What can hang from each mark
z824: z172 z600 z991
z600: z172 z684 z824 z991
z58: z991
z684: z600 z991
z197: z991
z991: z197 z457 z600 z684
z172: z600 z991

Every row comes from one small tree of marks. The marks that hang from a mark follow it in brackets, in the order of their numbers. Every link used is in the known rows. Which tree was each row made from?
In the rows, zero is written as 128.
Known rows
z684(z600): [169 146 156 148 110 190 104 100 124  91 100 168 162 115 117 105 163 142
 125 158 146 113 120 158 142 123 156 130 168 106 155 107 136 104 134  72
  47  68 122 119  59 151  83 121 117 146 129 121 178  92 204 173 116 157
 112 105 170 116  96 148  90 114 160 102 100 152 115]
z58(z991(z684)): [163 103 159 144  75 167 105  84 130  82 101 183 127 103 120 117 155 155
 118 146 145 122 119 150 158 127 141 142 171 120 159 125 114 104 132  89
  71  92 120 137 105 179  93 151 107 136 134 113 160 103 179 156 127 162
 112  98 202 106  79 119 120 116 162 132 108 143  92]
z172(z600(z991)): [162 139 149 137 190 190 113 118 120 100 104 177 145 103 113 108 166 146
 122 173 152 102 125 182 121 133 148 105 174  93 170 145 130 110 134  74
  46  81 129 136  88 128  89 138  96 141 124 101 191  95 180 170 138 164
 112 105 115 103  87 134  96 117 160  96 114 143 118]
z172(z600(z824 z991)): [166 158 143 127 168 193 132 113 106  91 104 168 158 103 116 118 154 146
 125 152 146  94 124 157 123 141 142 139 160  81 171 143 135 111 132  87
  47  82 128 149  85 112  86 133  64 131 127 111 191  90 186 163 151 160
 109 111  88  93  82 131 108 109 162 104  97 134 118]
z684(z991(z197 z457 z600(z172))): [169 174 110 144  90 188 125  75 133 113 100 159 125 102 127 144 157 144
 145 103 159 108  93  98 148  85 127 107 168  97 159 172 153 145 117  97
  88  99 113  75  78 126  81 114 171 148 123 150 152 128 167 183 137 137
  91 106 135  98 186 121 112 140 177 132 103 108 101]
z824(z172 z600 z991(z197 z457 z684)): [163 176 203 145  85 169 123  89 134  74 103 169  98  98 134 133 168 139
 148 130 177 142  91 139 159 102 144 164 188 123 169 139  99 119 130  74
  74 102 108  70  77 158  47 134 117 151 115 193 147 107 155 179 110 162
  89  99 119  89 120 104 113 109 159 139 114  55 105]
z991(z197 z457): [171 127 145 131 105 194 121 104 132  97 102 170 114 105 122 142 159 146
 136 140 159 117  95 147 148 103 133 155 183 110 167 132 127 120 115  75
  76  77 112  99  79 162  87 128 150 136 142 127 156 114 170 176 133 152
 112 104 142 102 128 136 100 120 162 115 102 118 100]
z600(z172 z991(z197 z457 z684)): [166 152 103 119 114 198 120  90 145  93  93 179  86 104 137 166 168 143
 129 109 165 116  84 109 122  92 128 144 172  96 178 181 114 150 128 100
  83  90 112  99  86 153  86 136 120 151 118 122 145 121 157 163 143 146
  87 112 129  83 138 104 152 130 168 110  77  87  89]
z600(z684 z824): [165 138 138 129 148 191 122  97 114  86 109 168 164 105 132 114 155 145
 131 139 137  98 127 140 143 146 145 138 161  95 158 135 130 107 143 104
  47  80 119 162  66 128  90 139  86 117 133 131 168  93 205 146 160 159
  92 113 170  88  70 144 123 134 169 110  89 140 102]
z824(z600): [167 142 173 152 124 191 106 114 106  87 113 187 157 101 112  88 157 145
 134 171 161 121 130 176 153 141 136 126 175 106 163  89 125  98 138  64
  40  78 114 128  53 151  77 138  99 143 128 127 181  89 181 166 137 165
 109 103 175 107  97 138  87 122 155 118 108 136 102]
z684(z991(z197 z600)): [163 143 122 145  72 173 107  90 128 109 108 165 146 107 114 137 147 149
 137 127 157 114 112 146 161 104 141 112 180  91 191 145 151 124 121  90
  75  89 117 111  97 137  91 115 174 133 128 147 164 114 179 163 139 154
 113 102 140 110 154 140  99 123 175 138 126 121 105]
z172(z600(z684 z824) z991(z197 z457)): [164 172 133 125 153 201 158 110 126  88 112 154 128 101 123 150 148 149
 134 138 144  92 101 107 117 122 136 138 163  94 175 183 129 120 135  95
  72  88 112 110  99  92  72 137 149 120 133 130 165 121 169 174 140 145
  69  96  73  86  88 144 118 135 181 117 107  93 144]
z197(z991(z457)): [166 150 145 144 139 186 117 109 126  94 101 172 101 109 121 126 164 143
 117 142 142 104 117 152 152 106 130 148 174 116 164 107 116 102 116  77
  54  71 112  90  97 173 107 130 152 132 144 101 162 119 156 177 131 160
  88 102 157 115 105 141  81 115 164 107  78 126 104]
z991(z197 z600(z824)): [173 154 121 128 102 189 123  93 112 100 107 177 149 105 123 138 145 148
 136 121 149  95 122 138 151 120 134 158 171  87 181 143 141 124 119  98
  58  82 119 144  76 134  77 117 104 132 142 152 165 103 178 159 157 145
 108 105 100  93 137 135 120 120 166 135 107 117 118]
z600(z172 z684 z991): [159 140  90 134 174 192 106  92 125 102 101 178 149 111 127 116 169 149
 128 144 145 116 120 135 112 132 143 107 162  90 161 175 124 116 144 110
  59  97 113 149  74 121 108 144  85 145 112 118 176  97 203 150 163 160
  97 123 168  83  85 115 130 155 174  96  65 144  98]
z58(z991(z197 z457 z684(z600(z172)))): [167 155 107 145  48 197 120  62 160  89  90 168  93 116 125 138 168 142
 124 107 147 129  78  87 127  90 124 145 165 122 169 157 123 133 120  91
  92  99 113  90  87 152  74 126 129 159 123 119 143 112 173 180 124 139
  91 108 160  91 131 114 139 136 172 132  94 107 120]
z991(z197 z600(z172) z684): [171 139  85 128  37 184 111  82 135  95  98 185 118 106 135 141 157 144
 130 117 160 108 110 116 147 110 122 127 170 106 154 176 106 147 123 103
  72  93 113 122  85 143  58 132 104 146 121 153 143 115 164 151 143 137
 101 105 150  87 150 107 134 139 163 137 116 111 103]
z991(z197 z457 z600(z824) z684): [173 153 123 127  68 188 137  84 145  86 107 173 101 103 145 169 149 134
 135 102 154  89  95 102 161 100 120 153 157 103 171 149 129 138 119 104
  81  87 116 121  93 152  55 126 123 132 145 159 136 129 151 167 152 140
  89  95  75  86 151 119 149 113 165 140 127  79 102]
z58(z991(z197 z457 z600(z684 z824(z172)))): [165 165  98 140  93 187 137  47 153 113 108 155 136 109 132 138 155 139
 152 109 151 111 103  98 139 100 140 150 161 113 156 175 158 114 119 119
  83 127 115 113  96 110  84 126 124 138 137 161 150 129 179 171 168 146
 113 111  71  77 110 115 149 134 181 157  95  95 122]
z58(z991(z197 z457 z600(z172))): [168 144  93 142  93 195 120  61 139 124  98 173 116 106 121 135 165 149
 139 111 149 113  90 110 134  96 120 145 168 122 154 168 133 126 113  95
  84 113 108  98  85 144  88 131 152 163 130 120 162 128 171 184 151 138
 109 107 119  84 145  99 116 137 174 138  93 123 105]
z600(z172(z991(z197 z457)) z684 z824): [167 186  95 119 147 205 137  92 114  93 103 153 127 107 131 163 150 149
 141 116 146 110 100  78 112 111 137 158 159  92 178 198 126 128 133 113
  74  93  99  98  83 102  91 133 128 126 125 134 157 121 167 159 158 141
  60 111 123  76 107 134 131 165 186 110  65 100 123]
z991(z600): [167 131 139 146 114 179 111 101 116 101 110 171 157 103 124 108 157 146
 129 153 151 100 134 156 160 124 144 118 167  98 150 123 140 111 128  81
  47  84 120 132  82 144  80 134 117 142 143 128 168 112 183 167 135 155
 115  99 139 103 115 127 101 117 160 121 113 143 104]
z991(z197 z600(z172)): [172 142  93 126  80 195 112  89 118 113 101 179 144 104 124 123 160 150
 143 125 152 106 119 130 141 107 128 124 175 101 149 168 121 134 121  95
  64  91 112 121  68 136  79 126 122 151 122 143 166 109 175 162 149 137
 113 109 145  93 158 119 105 142 167 127  92 132 107]
z684(z600 z991): [165 155 159 152  99 175 107  96 121  98 102 158 170 115 109 108 155 146
 122 150 144 125 113 148 147 118 149 105 172 103 171 106 164 111 134  76
  59  73 124 113  65 139 100 112 141 130 127 127 181  98 206 173 115 160
 112 107 193 121 109 153  86 115 169 111 103 147 120]

Write each row's tree
[172 188 100 130  84 192 139  74 120 113 101 145 130 104 132 157 150 141
 144  86 155 100  88  88 148  97 121 139 160  85 180 173 155 143 114 113
  89  97 113  89  69 117  77 104 146 139 129 153 157 125 174 170 156 135
  89 113 108  84 177 126 120 138 181 133  79  96 106] => z684(z991(z197 z457 z600(z172 z824)))
[162 147 101 140 100 199 126  76 138 102  99 153 122 108 126 140 160 146
 142 115 153 122  78  96 136 102 132 100 170 103 179 181 137 138 134 109
  92  99 106  95  80 118  97 127 166 132 114 142 148 116 180 167 144 146
  84 119 186  89 135 134 118 159 183 120  92 109 100] => z600(z172 z684(z991(z197 z457)))
[165 163 139 134  69 175 114 106 137  79 103 174 134 113 115 148 146 148
 121 147 154 123 116 116 132 102 150 133 176 103 183 135 116 123 132  78
  61  71 113  95  93 147  74 124 149 132 129 133 155 102 164 163 108 155
  89  93 147 116 112 144 123 121 172 112 117 104 134] => z172(z991(z197 z684(z600)))
[162 167 114 118 193 211 143  97 139  96 108 166 122 109 126 151 157 140
 135 136 144  89  93 125 107 118 134 141 158  84 185 180 139 128 128 106
  73 100 122 133  91  92  81 136 113 130 129 127 167 109 186 170 162 152
  79 110  48  78  97 131 139 128 174 110 115  93 119] => z172(z600(z684 z824 z991(z197 z457)))
[169 156 125 140  98 187 135  72 135 115 104 166 125 105 121 147 150 145
 138 105 142  99 102 118 148 101 120 169 161 116 181 139 151 119 107  98
  82 105 117 126  88 148  86 118 131 140 147 133 161 128 174 181 159 143
 119 104  73  87 133 116 127 114 174 146 109 108 109] => z58(z991(z197 z457 z600(z824)))
[169 173 135 136  70 172 123  81 132  98  94 169  94  99 144 149 173 145
 133  96 156 110  87  98 146  93 121 140 169 116 147 174  99 137 124  97
  89 105 110  89  96 151  56 139 124 160 128 179 149 129 159 179 124 136
  70  96 101  77 152  89 136 128 166 132 112  83 108] => z824(z991(z197 z457 z600(z172) z684))
[160 161 126 148 146 169 109  83 108 116  99 163 169 103 140  96 181 154
 133 127 140 106 126 129 137 134 137 109 165 115 136 178 119 109 143 107
  57 110 113 137  76 117  83 146  85 154 118 171 181 110 204 166 140 148
  80 107 145  78 100 104 116 148 171 118 100 140 102] => z824(z991(z600(z172 z684)))
[165 175 117 137 151 210 116  97 150 103  97 173 118 117 114 144 164 138
 132 139 154 111  92 136 118  90 148 135 170  90 189 123 159 122 117  74
  61  81 124  91  70 139  94 115 150 152 134 124 168 108 190 192 128 157
 104 109  77 105 124 138 128 118 169 103 103 110 121] => z684(z600(z991(z197 z457)))
[171 156 110 118  37 170 125  76 134  80 103 168 135 106 137 145 154 138
 146 114 166 112 119 118 156 108 142 165 173 106 157 163 130 134 127 107
  69  88 117 125  87 133  52 118  81 127 129 183 137 110 154 145 148 144
 117 106  98  88 135 124 135 117 165 145 104  89 109] => z991(z197 z600(z824(z172)) z684)
[176 174 107 121  50 196 117  82 131  77  91 175 132 116 133 143 158 140
 134  99 150 110  99  98 125 112 129 159 165  97 169 166 115 139 132 105
  71  70 119 127  60 134  63 117  75 139 116 143 148  90 187 149 136 137
  76 113 158  85 125 134 141 135 167 124  76 110 116] => z991(z197 z684(z600(z172 z824)))
[160 141 170 138 100 175 129 123 116  75 108 171 143  95 119 121 150 153
 112 166 155 107 127 142 133 128 143 109 169 109 153 157  98 111 141  71
  59  74 120 108 105 142  64 151 118 129 128 116 171 109 149 165 104 157
  83  88 147 110  89 133 105 118 162 115 128 120 132] => z172(z600 z991(z684))
[167 194 129 138 106 179 139  79 126  96 104 155 119 109 137 130 166 133
 141 121 149  91 129 130 160 100 137 168 162 112 150 127 146 109 113  97
  49  85 112  82  89 129  80 114 110 126 145 137 157 131 144 172 149 151
 101 102  78  99 118 122 103 110 168 128  70 108 112] => z197(z991(z457 z600(z824(z172))))
[160 181 169 155 164 193 120  92 109  98 103 161 140 100 136  94 182 147
 138 138 156 126 106 130 140 133 135 119 165 118 147 143 110 107 144  85
  63 107 102 109  47 121  73 155 108 157 110 162 178 101 197 188 135 156
  61 108 151  71  87 103 110 149 168 110  85 107 101] => z824(z600(z172 z684) z991(z457))
[159 152 107 160 119 176 110  90 133 102 112 179 138 114 123 108 159 151
 117 141 137  90 145 147 153 121 134 114 165 110 151 132 130 107 127 104
  39  87 110 135 107 128  97 139 135 126 142 137 167 117 176 161 152 156
  83  97 150 110  94 129 113 131 171 119 104 132 107] => z197(z991(z600(z684)))
[160 138 162 133  94 158 115  97 121  70 104 157 145  97 128 125 152 151
 126 150 167 134 131 132 144 117 162 136 178 111 149 149 113 112 142  77
  59  76 111  86  92 162  80 145 110 127 122 137 157 111 140 149 115 163
 106  98 182 110  89 131 104 127 167 121  86 120 121] => z824(z172(z991(z684)))
[159 159 166 135 146 179 138  94 138 100 101 150 112 101 133 123 181 146
 149 138 156 126  84 142 132 107 152 140 184 127 148 186 109 115 129  84
  76 110 120  85  94 100  62 138 134 139 119 172 163 107 177 190 125 154
  87 106 103  83  91 118 104 127 170 123 125  89 131] => z824(z172(z600(z684)) z991(z197 z457))
[163 167 193 140 161 168 122  93 111  99  96 145 142  96 134 112 185 148
 141 139 157 136 107 157 157 108 159 161 181 121 153 127 120 100 130  70
  68  98 118  74  71 161  81 140 107 139 131 157 166 113 171 185 114 164
 106 104 132  94  96 119  83 112 163 113  87 117 105] => z824(z172 z991(z457))
[160 175 159 137 110 179 113 106 116  90 116 166 150 103 101 114 151 152
 151 162 180 148 129 149 137 120 158 155 194 103 179 133 125 108 133  63
  49  85 101  72  71 134  83 125 136 135 116 140 179  94 150 163 130 164
 118 104 143 105 108 139  91 135 171 137  80  98 136] => z824(z172(z991(z197)) z600)
[171 168  96 132  84 194 119  62 120 116 104 183 151 105 116 126 152 154
 137  97 142 108 116 112 132 118 120 173 167  98 160 166 136 124 116 116
  70 107 117 136  74 133  91 119  92 149 126 125 176 108 189 161 171 137
 114 113 116  79 136 117 125 143 177 145  81 130 108] => z58(z991(z197 z600(z172 z824)))
[167 191 144 135 182 204 129  93 131  95  98 159 138 113 129 133 164 133
 128 129 142  98 108 126 122 109 147 153 152  90 185 103 167 116 129  87
  57  77 126 120  56 134  97 117  89 139 139 110 177 110 198 183 139 158
  98 110  69  94 101 135 127 110 167  91  83 122 113] => z684(z600(z824 z991(z457)))
[163 166 178 143 131 163 112  89 109 108 102 154 164 100 131  96 177 149
 143 142 157 123 131 165 159 118 159 140 181 119 137 134 127 102 133  82
  52 103 121 106  79 146  77 139  98 149 127 178 179 110 175 177 124 161
 121 103 119  96 115 109  88 113 162 125 101 132 103] => z824(z172 z991(z600))
[166 154 137 151  76 171 124  91 146  89 101 175  89 111 138 138 160 138
 112 126 151  87 122 128 166  95 126 130 160 119 158 125 120 124 117  90
  58  79 111  87 109 172  69 137 148 136 149 131 140 142 131 173 126 150
  80  87 125 115 125 113 126 109 163 127 115 107  98] => z197(z991(z457 z600 z684))
